Each row was made from one path, in order. Every step used is in the known rows, and no mark comes twice. Write each row's path.
(in the rows, 128 means zero)
Known rows
F T X D G: [190 175 185  93  78 234  90 154 109 116  98  79 159 125 112  91 130 144
  74]
M V W X N F: [160 107  82 207 164  49 163 117 136 183  94 147  76  99 137 186 115 144
 125]
V W: [141 133 111 164 154 107 133  93 130 168 132 146 120  99 151 141  95 156
 125]
W X N: [164 108 104 173 140  83 102 123 163 161 134 138 123 147 132 169 140 148
 135]
T F W X N: [145 146 102 167 123  99 106 121 122 152 134 176 110 122 142 128 118 127
 102]
N F W X D G: [185 123 103 164 122 110 111 141  91  88 123 126 124  82 121 153 124 159
  72]
V W X: [150 154 107 195 141  76 134  88 142 166 104 149 117  86 150 150 106 142
  94]
F W X: [163 156  91 185 133  75 131  96 121 141 116 145 153 101 148 138 119 135
 109]
M F W X N: [173 113  60 185 136  40 148 119 106 112 132 132 138 131 150 170 121 160
 124]
M V W X: [147 149  81 218 161  66 158  96 125 193  84 138  87  96 146 158 108 128
 107]
X D F: [138 124 152 116 104 172  72 159 102 117 167 117 120 122 144 127 122 128
 120]
X N F T: [185 112 139 119 119 149 107 156 156 132 146 134 133 143 114 184 124 168
 167]
X N F W: [168  75 101 137 149  87 130 131 129 135 161 150 137 122 136 169 118 170
 165]
T X D F: [156 148 181  80  84 174  80 156  94 123 130 105 147 116 151  91 134 119
  91]
F W X D: [155 138 141 167 124  98 125 127 102 132 120 121 138 110 138 130 130 138
  82]
M V W X N: [145 110  82 218 167  63 165 100 143 206  94 140  85 110 142 162 114 136
 128]
M V: [155 127  81 168 166 104 121 129 111 178 127 123  97 148 138 159 122 138
 156]
M F T X: [199 191 130 105  88 144 120 147  99 100 103  98 160 143 137 143 123 151
 111]
N F W X D: [175 132 141 151 123  84 120 150  94 104 123 130 125  95 129 165 131 150
  88]

Which path is each row?
[184 159 173  97  91 182 114 135 153 155 107 110 172 146 126 118 131 145
 134]	F T X N
[183 149  96 165 129  62 124 122 111 111 120 152 140  89 138 173 120 148
 111]	N F W X
[187 172 104 137 110 139 113 146 108  98 131 110 140 152 133 173 113 161
 137]	M F T
[152 151 174  90  83 163 108 139  80 119 125 112 168  93 159  73 125 116
  87]	T X D F W
[172 211 147  95  55 207  88 126 130 120 112 126 184  97 150 100 110 106
 122]	D F T X
[199 172 214  72  79 184  97 183 106 104 103  96 145 123 113 140 137 149
  93]	N F T X D
[146 112 110 195 150  73 141  92 163 179 115 153 115 101 145 158 112 152
 116]	V W X N
[151 164 179 107  73 223  77 164 114 110 147 109 139 120 131 123 116 122
 115]	X D F T
[181 104 107 162 137  71 101 144 156 137 134 144 113 132 125 195 140 157
 134]	W X N F
[185 102 146  90 123 109 107 148 131 142 130 126 141 137 135 146 141 161
 137]	T X N F
[142 137 158 177 136 100 129 122 124 157 107 125 102  96 139 142 118 145
  67]	V W X D
[149 151 143 151  95 134  76 150 118 117 135 120 116 112 140 141 134 116
  87]	W X D F
[134 126 143 125 103 160 102 140  87 114 161 127 143  98 151 109 112 126
 112]	X D F W
[160 186 168 145  67 178  81 155 129 111 115 114 134 109 129 137 130 111
  84]	W X D F T
[143 168 146 153 110 124  93 145  87 130 127 150  99 117 137 115 123 122
  59]	T F W X D
[192 140 131 155 108 114 107 147 167 130 115 136 131 131 114 193 136 151
 129]	W X N F T
